What can hang from each mark:
vosa: gozo suveri
fopog: gozo suveri
vivi: suveri
pabal: gozo suveri
gozo: vivi vosa
kopam: gozo suveri
suveri: kopam pabal vosa

Each row was made from one small tree. The marks that hang from a mark follow it in brackets, in alphabetical order. Every link used is in the known rows. Write each row's tree.
In the rows, 128 means zero.
Known rows:
vosa[gozo[vivi] suveri[kopam]]: [124 160 142 106  72 148 156 116 119 133 103  96 100  98 120  96  86 132
 159 126  96]
vosa[gozo suveri[kopam pabal]]: [169 175 134 131  82 117 172  99 109 139 135 106 112 109 137 102  56 109
 133 126  68]
vivi[suveri[kopam pabal vosa[gozo]]]: [173 110 143 188 128 116 116 122 170 141 137 107 145 100 141 124 120 128
  70 158  89]
suveri[kopam vosa[gozo]]: [143 149 134 157  91 123 104 147 130 116 164 100 136  57 182  95 104 174
 115 200  82]
suveri[pabal[gozo[vosa]]]: [146 139 102 128 164 125 139  93 104 111 148 127 119 139 130 159 122 122
 132  85 114]
suveri[kopam pabal]: [156 134  76 181 113 141 146 159  88 133 152 132 163 113 139 120 112 158
 110 160  91]
fopog[gozo[vosa] suveri[kopam pabal]]: [122 148 137 162 157 102 127 170 100 174 169 180 136 188 111 137 115 196
 117 194 159]
suveri[kopam pabal[gozo[vivi]] vosa]: [169 161  84 214 128 169 108 142 153 146 162  44 150  85 179 108 157 194
  85 163  75]
suveri[pabal[gozo]]: [163 137  91 127 158 126 142  91 108 115 147 112 148 134 135 144 137 102
 128  89 111]
kopam[gozo]: [111 102 160  82  98  89 128 105  87  74 163 173 150 109 124 118 131  56
 157 139 170]
gozo[vosa]: [ 83 116 125  81 145 112 115 129  72  99 118 185 101 127 106 161  88 146
 162 103 145]
gozo[vivi]: [ 74 107 111  95 117 181 115 137  84 128  89 134 159 132  85 139 156 135
 163 112 149]
pabal[gozo[vivi vosa] suveri[kopam]]: [102 141 104 164 163 155 125 170 158 103  86 102  63 145 155 137 175 187
 139 118 159]
pabal[gozo]: [151 121  90  69 169 105 129  93 133  76 137 102 116 103 150 116 152 103
 156  80 142]
gozo[vivi[suveri]]: [ 89  78 125 108 132 167 111 131 127 134  73 132 151 137  74 143 168 121
 135 101 158]
vosa[gozo[vivi] suveri]: [111 158 159  71  84 144 152  82 106 135  90 108 109 122  99 118  86  91
 170  93 109]
fopog[suveri[kopam[gozo] pabal]]: [148 141 148 152 134  86 169 173 120 148 189 173 185 156 126 140 144 138
 126 187 118]
fopog[gozo[vivi vosa[suveri]]]: [ 71 124 121  93 118 157  84 111  72 146  84 141  98 159  79 113 105 149
 152 113 195]
vivi[suveri[kopam pabal]]: [165  83 107 167 141 115 131 140 146 133 118 136 152 121 116 125 130 119
  85 130 118]
vosa[gozo suveri]: [141 161 154  59  94 100 156  74 101 118 109 125 107 114 120 106  61  70
 163  96 103]
vosa[gozo suveri[pabal]]: [156 174 150  97  94 113 167  65  95 139 121 120 121 133 115 123  56  67
 144  94  79]
vivi[suveri[kopam pabal[gozo]]]: [182  90  99 164 161 109 137 125 173 118 127 108 132 114 134 122 145 120
  87 114 120]
vivi[suveri[pabal]]: [154  81 121 132 154 110 126 107 134 135 105 147 159 146  94 147 128  80
  96  99 129]
vosa[suveri[pabal[gozo]]]: [174 155  86  91 135 112 151  82 109 142 105  91 132 137 121 105  96  75
 131  62 106]
kopam[gozo suveri[pabal vosa]]: [126 157 182 109  63 114 135 113 144 155 204 173 134 140 170 124  81  67
 120 156 107]
vosa[gozo[vivi[suveri[kopam]]]]: [102 110 168 117 104 149 137 112 134 107 120 135 116 108 108 141 129 128
 149 136 123]

Which tree is each row?
[ 66  84 136 136 139 166 107 157 132 125  83 151  91 127  80 165 137 192
 138 113 154]
gozo[vivi[suveri[kopam]] vosa]
[140 156 110  81 118 133 159 121 143 160 163 159 112 157 158 132  84  99
 142  98  93]
kopam[suveri[pabal[gozo]]]
[141 135 103  62 172  95 132  89 133  85 119 105  70 112 140 126 113 120
 160  55 139]
pabal[gozo[vosa[suveri]]]
[ 72 116 177  85  91 123 126 107  93  97 127 161 105 126  94 139 118  96
 167 112 174]
kopam[gozo[vivi vosa[suveri]]]
[133 152  97 179 151 164 104 166 178 123  91  53 110 124 181 104 198 170
 110 144 141]
pabal[gozo[vivi] suveri[kopam vosa]]
[124 138  88 161 154 159 131 168 162 110  85  82 101 139 160 112 196 157
 133 127 157]
pabal[gozo[vivi] suveri[kopam]]
[ 58  83 148 111 149 163 103 134 121 126  74 159  96 142  66 178 136 164
 145  90 162]
gozo[vivi[suveri] vosa]
[114 100 119 172 122 182 103 147 145 158  95  98 162 123 100 134 164 158
 101 136 124]
gozo[vivi[suveri[kopam pabal vosa]]]
[110 136 109  91 125 107 128 139  88 119 103 153  83 115 116 125  63 154
 152 102 127]
gozo[vosa[suveri[kopam]]]
[ 77  88 188 124 109 128 122 107 115  97 138 173 115 135  87 166 140  99
 140 120 177]
kopam[gozo[vivi[suveri[pabal]] vosa]]
[ 96 140 153 119 146 136  84 148 119 192 132 135 181 182 100 117 170 162
 127 187 180]
fopog[gozo[vivi] suveri[vosa]]
[121 140 116 115 186 106 125 128 141  91  91 132  68 160 153 146 149 123
 144  88 166]
pabal[gozo[vosa] suveri]
[141 105 102 118 162 143 111 114 181 104 117  64 112  96 142 115 187 143
 128  97 141]
pabal[gozo[vivi[suveri[kopam vosa]]]]
[128 145 106 174 121 131 100 187 120 140  92 124 148 134 166 102 137 146
 102 182 131]
pabal[suveri[kopam vosa]]
[163 143  78 178 146 130 149 141 123 109 167 108 109 104 160 130 121 181
 114 130  97]
suveri[kopam pabal[gozo[vosa]]]
[153 140  85 148 164 113 136 159 159  93 104  96  99 131 180 101 169 133
 127 129 151]
pabal[gozo suveri[kopam]]
[142 142  81 186 140 162 144 147 127 119 153  96 109 110 145 137 139 197
 120 128 101]
suveri[kopam pabal[gozo[vivi vosa]]]
[151 136 106  94  86  96 145 131 106 118 117 118 127  97 134  69  87  94
 141 123 129]
vosa[suveri[kopam[gozo]]]
[100  85 173 122  99 129 126 105 119 101 139 152 153 129  93 139 162  68
 135 130 172]
kopam[gozo[vivi[suveri[pabal]]]]
[132 149 140 119 183 110 161 140 127 157 154 155 158 182 103 175 156 146
 143 123 122]
fopog[suveri[pabal[gozo[vivi vosa]]]]
[ 83 141 189  86  54 145 120 131 154 151 173 162 124 131 153 118 112  92
 145 156 134]
kopam[gozo[vivi] suveri[vosa]]
[133 143 137 124 158 101 126 133  91 180 155 174 184 208  97 132 136 124
 124 171 167]
fopog[gozo suveri[pabal]]
[135 127 151 115 134  72 158 181 126 128 177 177 172 138 130 122 148 139
 145 189 139]
fopog[suveri[kopam[gozo]]]
[ 79 124 175 105  92 129 132 104  90 107 133 160 111 134  92 148 117  97
 158 111 163]
kopam[gozo[vivi vosa[suveri[pabal]]]]
[116 176 156 112  82 161 136 122 142 188 162 152 127 150 158 143  71 121
 128 140  67]
kopam[suveri[pabal vosa[gozo[vivi]]]]
[115 100 112 112 174 138 121 118 169  89 113  99  70 108 125 143 165 166
 146  79 153]
pabal[gozo[vivi[suveri[kopam]] vosa]]
[157  85 117 148 138 106  94 146 170 128 111 112 146  89 140 101 135 133
  83 151 123]
vivi[suveri[kopam vosa]]
[144 148 137 112 188  88 163 134 126 149 164 161 157 179 115 170 145 135
 140 123 119]
fopog[suveri[pabal[gozo[vosa]]]]
[144 169 134 218  86 174 117 143 127 155 167  82 157  89 163 124 118 190
  93 197  57]
suveri[kopam pabal vosa[gozo[vivi]]]
[118 141 172  89  68 110 163 117 126 139 198 201 125 155 151 131  79  53
 143 137 122]
kopam[gozo suveri[pabal]]
[145  93 162 114 139  99  98  96 163 122 112 126 139 107 124 127 124  89
  99 126 124]
vivi[suveri[vosa[gozo]]]
[172 100 115 185 138 119 105 139 164 147 125 106 160 109 136 116 131 132
  64 150 102]
vivi[suveri[kopam pabal vosa]]
[177 100 125 149 169 109 103  88 177 135 120  93 147 123 133 134 148  93
  76 100 116]
vivi[suveri[pabal[gozo] vosa]]
[124 141 133 175 105 117 104 178 127 123 113 132 147 129 170  98 144 122
 103 193 146]
pabal[suveri[kopam[gozo] vosa]]
[103  90 119 147 122 173  94 152 149 145  87 103 151 109 103 123 167 159
 114 138 138]
gozo[vivi[suveri[kopam vosa]]]
